Each row comes from the steps of one walk. Every step used is in the known rows, and no mark comes twice. Write the walk behind each row, first mark first.
In the rows, 128 means zero.
Known rows:
t/l/j/q/y: [ 97 176 152 153  29  87 120 100 157 112 181 146 129  63 166 142  99 175
 137 120 166 139 177 130 116 131 131 107 155 167  74 164 130 130 129 144
 152 131]
l/t: [103 134 130 137 113 144 130 107 138 121 116 111 101 155 109 141 118  76
 107 150  97 120 114 130 102 140 153 118 140 100 158 155 121 132 158 121
 149 126]
p/l: [149 147 150 116 161 129 102 128 105 135 130 148 120  70 122 126 116  85
 122 134 134 105  82 124 116 177 156 144 144 104 184 138 132 119 111 121
 130 101]
v/j: [146  93 111 106 165 152 127 117 116 171 114 136 109 133  92 164 106 126
 121 149 101  98 108 140 111 158 132 121 113 139 155 128 101 151 112 116
 143 129]
t/l/j/v: [ 60 136 138 152  37  68 136 154  93 116 117 126 123  82 147 107  97 118
 129 125 163 138 181 115 127 185 128 119 153 138  73 154 156 147 139 140
 138 175]
p/l/j/v/h: [139 146 156 176 104  92 128 189  60  96 123 120 119 117 129 108 140 107
 137 121 157 150 107 113 183 163 149 153 147  88 117 131 137 119  99 129
 114 145]
y/q/z: [143 128 147  88 158 147 132  89 129 111 151 133 164 162 142 117 125 146
 117 121 123 128 127 127  75 135 130 155 117 120 180 198 149 140 152 138
 157 161]
y/q/j/v/x: [130  86 113 131 158  97 152  87  97  92 111  97 167 120 150  93 149  88
 123  98 116 152 103 120 135 126 126 136 130 157 131 111 135 118 136 141
  94 163]
p/l/j/v: [111 157 145 140  89  98 135 168  72 112 108 145 138  68 145 106 133  75
 124 117 166 130 137  93 163 192 137 142 152  95 121 141 159 122 110 144
 130 148]
l/j: [104 142 136 147 104 124 136 117 126 169 135 144 121 141 113 149 117 133
 107 150 127 119 128 110 130 130 144 123 127  95 134 177 142 143 147 115
 163 148]
z/q/j/v: [116 109 104 154 145  82 140 202 113  82 106 123 151  97 139 114 127 114
 126 109 124 121 146 120 138 132 114 120 123 102 102 106 170 117 134 131
 114 108]
l/j/q: [105 156 145 182  74 101 152 109 120 111 155 132 137 143 141 141 116 133
 122 141 137 135 122 108 119 102 124 117 136 127 137 208 130 143 136 130
 140 142]
d/q/j: [137 153 112 101 161 112 131 111 126 124 117 177 137 144 114 124  98 113
 119 113 108 126 105 125 166 107 146 134 103  71 153 134 124 113 167 114
 139 117]
y/q/j: [160 121 135 148 170 136 123 100 125 142 118 133 167 133 153 122 125 154
 117 114 122 144 108 139 112 111 135 131 116 116 157 155 147 148 151 139
 127 125]
d/q/y/v: [138 175 109  28 166 146 113  62 196 183 168 179 119 138  90 139 111  96
 143 104 115 116 128 126 180 198 131 114 120 111 149  84 151  80 138 115
 164 128]
q/j/v/y: [130 119 102 168 133  94 155 181  47 147 107 146 149  52 151 138 142 136
 123 114 147 120 150 151 143 137 111 115 117 151  95  95 133 121 111 126
 125 134]
z/q/j/v/h/l: [163 105 125 143 151  93 121 252 126  58 104 102 143 163 147 120 148 157
 136 118 147 147 142 117 179  89 115 139 128 108  79 124 131 127 129 134
  65 104]
v/y/q/j/l: [163 105  98 221 157 159 124 131 108 122 114 139 131  97 176 114 153 206
 120 109 158 161 134 153 105  50  96 134 108 143 126  87 103 156 116 148
 120 129]
l/j/q/y/v/h: [142 179 168 155  98 126 129 120 170 161 213 122 126 165 125 155 146 166
 146 120 150 147 127 143 179 115 124 103 139 137 103 135 135 108 110 129
 131 135]
v/y/q/j/l/t: [157 115  97 243 123 178 134 120 119  96 102 115 120 144 172 108 168 176
 114 118 148 174 145 148  99  36 107 117 124 126 123  96  93 155 148 166
 126 137]
z/q/y/v/j: [166 104  95  76 206 169 114 158 209 193 154 139 106 151  72 168 137 139
 146 123 100  90 154 137 146 171 110  90 117 151 125  41 151 109 109 128
 147 110]
j/v/h: [126 121 134 155 124  87 126 158  88 110 124  96 111 122 113 122 114  96
 139 136 122 138  96 146 149 180 135 146 130 127 130 136 124 124  95 104
 107 138]
p/l/j/q/z: [130 192 190 128  77 113 147 148  93  51 186 155 169 114 164 118 137 128
 120 114 168 122 133  98 114 110 137 147 144  93 152 214 140 121 136 154
 149 139]
d/q: [133 145  98  88 156 119 130  76 143 130 126 157 108 160  97 125  89  83
 129 131 101 123  90 114 144 140 144 140 114  96 183 155 118 109 155 100
 149 132]
q/y/v/h: [149 152 151 102 167 146  93 122 173 196 189 129 103 144  96 164 138 139
 140 122 124 119 103 165 171 180 140 118 129 129 130  88 143 104 108 106
 131 117]
h/v/j/l/p: [143 102 124 101  81 171 152 142 149 124  94 107  94 159 153 122 146 147
 120 140 131 131 144 119  98  95 128 147 127 119  71 110 122 120 111 128
  88 134]
t/l: [ 85 126 140 133 111 106  96 112 134 138 132 133 104  74 129 124  81 127
 125 139 134 112 133 145  81 162 146 127 146 141 137 153 127 144 142 117
 136 126]
q/j/l: [107 132 121 168 103 133 110 160 127 108 121 150 133  74 155 120 119 152
 102 114 151 142 129 149 114 102 126 131 120  76 111 104 126 149 137 134
 119  99]
x/v/y/q/z: [107  95 122  92 151 145 157  74 105 138 123 134 170 157 127 111 162 142
 138 133 112 110 161 121  82  65 101 133 108 204 144 135 131 135 137 140
 163 152]
z/q/j: [133 112 109 167 180 114 127 187 150 115 128 135 132 135 117 136 124 142
 114 127 102 108 126 132 123  85 135 118 115  91 141 124 152 126 156 120
 134  91]
t/l/j: [ 79 134 147 154  68 107 117 128 129 146 139 145 104 112 130 131  94 159
 117 142 148 129 160 122 109 133 151 118 143 125 104 168 133 150 158 127
 154 155]
x/v: [ 59 107 125  76 115 122 134  86 135 161  98 129 142 104  96 123 114  77
 130 150  88  94 125 118 113 119 129 116 127 153 138 119 135 129 141 110
 136 102]
z/q/j/v/h: [144 101 117 203 159  82 131 235 108  75 121  97 126 154 123 114 135 137
 136 119 113 142 116 142 163  95 131 135 119  95 107 103 145 117 125 117
  95 108]
p/l/t: [140 158 155 132 128 150 111 118 118 102 115 124 104 111 124 117 131  60
 114 139 119 119  97 114 118 151 167 132 160  87 177 143 120 117 139 136
 138 108]
j/v/h/l: [149 120 143 100 124 100 113 180 104 104 106  98 131 134 142 129 130 117
 134 139 156 144 120 120 160 170 124 152 136 132 105 157 112 139 103 119
  79 137]
t/l/p: [ 78 135 161 102  92 103 124  87 131 133 119 103 120 113 146 113 107 156
 142 144 134 123 136 118  68 138 171 129 148 158 109 165 132 121 143 114
 129 117]
q/y/v: [123 159 135  53 152 146 105 107 176 210 174 148 132  86 104 161 128 116
 129 116 125 103 137 149 143 214 128 102 132 130 125  87 165 109 115 121
 153 119]
y/q: [149 109 124 130 171 142 118  67 142 142 124 120 134 143 128 122 117 125
 128 134 110 137  93 123  88 144 128 142 126 143 183 170 135 145 130 124
 136 145]

Which walk is each row?
[117 112 100 204 144 124 109 207 164  77 125 135 116 100 143 110 125 159
 110 115 132 135 137 133 109  62 112 127 119  73 113  89 139 136 141 138
 117  83]	z/q/j/l
[139 128 107  77 134 183  95 126 178 188 153 148 111  80 112 150 132 155
 134 111 146 119 158 156 131 208  94 106 124 131  92  21 126 134  86 141
 136 120]	q/y/v/j/l
[120 166 122  43 143 128 139 100 128  97 153 172 139 187 106 120  97 107
 118 117 113 115 122 113 126 136 146 158 103  75 181 181 132 102 170 113
 171 151]	d/q/z
[158 134 124 131 201 138  94 164 212 165 186 111  92 170  81 153 143 151
 149 123 105 117 113 150 165 138 134 114 127 124 134  68 151  94 112 108
 129 102]	z/q/y/v/h
[158 136 171  82 177 156  97 156 161 159 155 110 122 177 115 145 138 139
 131 144 148 128 103 127 166 156 129 126 138 124 138 136 117 132 129 115
  80 129]	y/v/h/l
[ 89 146 137 126  91 130 126  88 140 114 113 104 124 119 152 112 130 159
 130 135 140 138 123 112  77 101 143 147 129 110 110 133 124 125 117 120
 121 109]	j/l/p
[ 72  80  97 105  97 156 124 112 138 139  78 124 117 104  99 112 117 106
 134 145 106 112 147 132 103 100  97 119 117 158 103  47  94 157 109 135
 124 102]	x/v/j/l
[171  83 118  97 129 156 147 169 130 162 109 147  87 142 107 160 120 103
 106 151 105 100 125 137 127 142 131 132 124 121 122 136 125 123 125 115
 108 147]	h/v/j
[115  76  99 133 163 142 148  46 120 175  88 120 134 120 120 115 151 123
 148 145  97 117 130 120  98  61 103 110 117 223 149 105 110 136 120 130
 141 138]	x/v/y/q
[153 163  93  56 144 124 114  62 170 150 145 178 113 124 101 142  96 111
 135 113 107 119 117 124 159 163 146 133 109 114 156 118 121  90 135 106
 180 117]	d/q/y
[108 128 140 180  89  92 144 171  88 123 128 107 112 167 117 127 125 125
 132 134 138 150 123 123 170 141 137 141 128 105 102 157 137 135 118 113
 123 165]	l/j/v/h
[153 118 119 187 140 153 144  84 108 125 103 113 151 137 195 100 181 233
 136 115 152 174 138 129  84  28 118 138 111 156 100 107 111 134 119 151
 116 122]	v/y/q/j/l/p
[142 133 165  76 101 106 135 134 105 102  94  68 143 181 156 118 151 151
 153 140 146 153 127  96 151 130 145 155 139 148  81 170 118 120 104 116
  73 126]	j/v/h/l/p
[145 134 141 121  90 126 123 171 116  65  97  72 113 184 134 122 141  93
 128 141 139 158 133 118 165 143 134 137 153 117 103 156 102 134 131 136
  85 141]	j/v/h/l/t
[130 155 156 147 117 127 120 141 102 141 126 163 124  95 126 130 133 113
 112 133 152 119 114 101 143 137 159 138 143  82 151 159 141 129 132 131
 149 127]	p/l/j
[150 105  82 112 170 184  97 172 215 151 157 131  93 122  94 138 140 168
 140 111 128 109 163 141 133 149  84 101 121 131 100   7 135 122  92 146
 135 105]	z/q/y/v/j/l
[ 94  98 139 119 134 115 125 107 134 147 112 104 120 155  80 128 123 100
 140 156  85 114  98 141 133  87 143 128 123 148 132 111 111 126 130  97
 119 100]	x/v/h
[140 129 142 114 153 154 142 106 136 159 154 114 132 142 108 149 116 108
 147 134 118 108 107 137 122 162  93  92 132 164 153 117 113 136 104 128
 106 138]	y/v/j/q
[115 132 126  51 178 136 115  66 188 196 184 128 116 119  93 155 145  91
 127 115 105 100 106 138 148 191 140 106 138 162 131  63 138  90 126 110
 133 138]	q/y/v/x
[158 192 157 139  76 111 120 120 133 119 173 162 144  59 162 139 136 133
 132 112 170 129 135 110 150 134 140 128 153 129 129 154 131 107 101 152
 151 106]	p/l/j/q/y
[168 134 109 106 122 130 125  89 142 146 155 141 134  97 126 168 109 147
 142 128 117 113 128 148 117 161 113 111 126 181 126 124  97 128  82 134
 149 107]	v/j/q/y
[114 168 161 109  95 106 144 116 113  71 183 134 162 125 147 130 114 121
 123 125 136 114 123 131  78 119 123 140 131 124 165 217 135 122 139 128
 140 129]	j/q/z
[134 126 119 142 103 121 178 132  53 118 139 131 172 168 158 115 164 172
 127 113 161 150 186 108 119 109  97 140 115 161 111 175 152 141 126 156
 167 218]	l/j/v/y/q/z
[ 84  91 108 120 139 125 147  93 103 186 101 135 119  98  97 142 139 106
 136 156 100  89 136 129 113  90 116 105 117 197 126  87 107 123 116 111
 150 111]	x/v/y
[122 154  96 142 124 127 118 136 139  81 114 168 126 126 141 101 101 139
 116 101 141 155 119 130 149  92 124 141 106  54 131 100 109 122 159 125
 127 108]	d/q/j/l
[100 133 128 130 107  81 137 172  80 113 106 139 165  68 146 124 120 102
 118 108 132 126 140 139 143 177 126 123 127 107 101 129 158 129 128 131
 110 125]	q/j/v
[142 118 126 142 135 102 139 125  91 106  94 121 183  91 169 100 130 118
 130 100 130 153 135 129 129 159 112 131 124 129 123 140 165 139 131 151
 107 148]	y/q/j/v
[102 147 125 192  77 152 117 155 134  75 107 125 117 111 158 112 134 125
  94 118 139 151 147 146 113  86 134 121 135  61 110 110 118 145 163 149
 123 107]	q/j/l/t
[109 113 147  94  97 150 127 125 161 105  86  80 120 212 106 127 149  85
 129 165 101 132 134 107 152  58 144 120 145 139 109 135  86 135 166 130
  96 103]	x/v/h/l/t
[178  91 101 172 192 150 131  75 103 173 124 125 112 139 133 140 142 160
 133 139 122 132 105 135  93 101 115 130 117 185 180 143 109 141 108 126
 146 152]	v/y/q
[ 81 113 143  56  89 131 167 101 109  95 132 128 179 147 113 126 123 107
 144 138  95  90 150 128  90  90  98 115 119 182 125 146 108 135 128 141
 137 119]	x/v/j/q/z
[163 106 137 185 155 101 132 149  85  97 110  92 162 145 152 100 139 144
 140 105 127 173 103 151 153 121 124 149 119 127 119 136 141 138 120 132
  89 142]	y/q/j/v/h
[199  86 105 157 159 161 150 122 123 157 121 130  90 144 151 137 153 141
 121 141 126 133 120 134 110  91 114 141 126 169 147 151 132 116 123 126
 114 170]	h/v/y/q
[ 68  90  99 127  64 183 138 111 151 104  63 100 101 139  93 105 133  80
 125 150  88 123 159 125 105  86 109 104 134 133 101  54  81 154 135 150
 130 111]	x/v/j/l/t
[174 126 153 103 154 135  97 146 133 132 129 112 116 173 122 151 126 151
 122 154 141 135  98 126 148 110 145 152 132 126 141 176  94 144 121 111
  95 116]	v/h/l
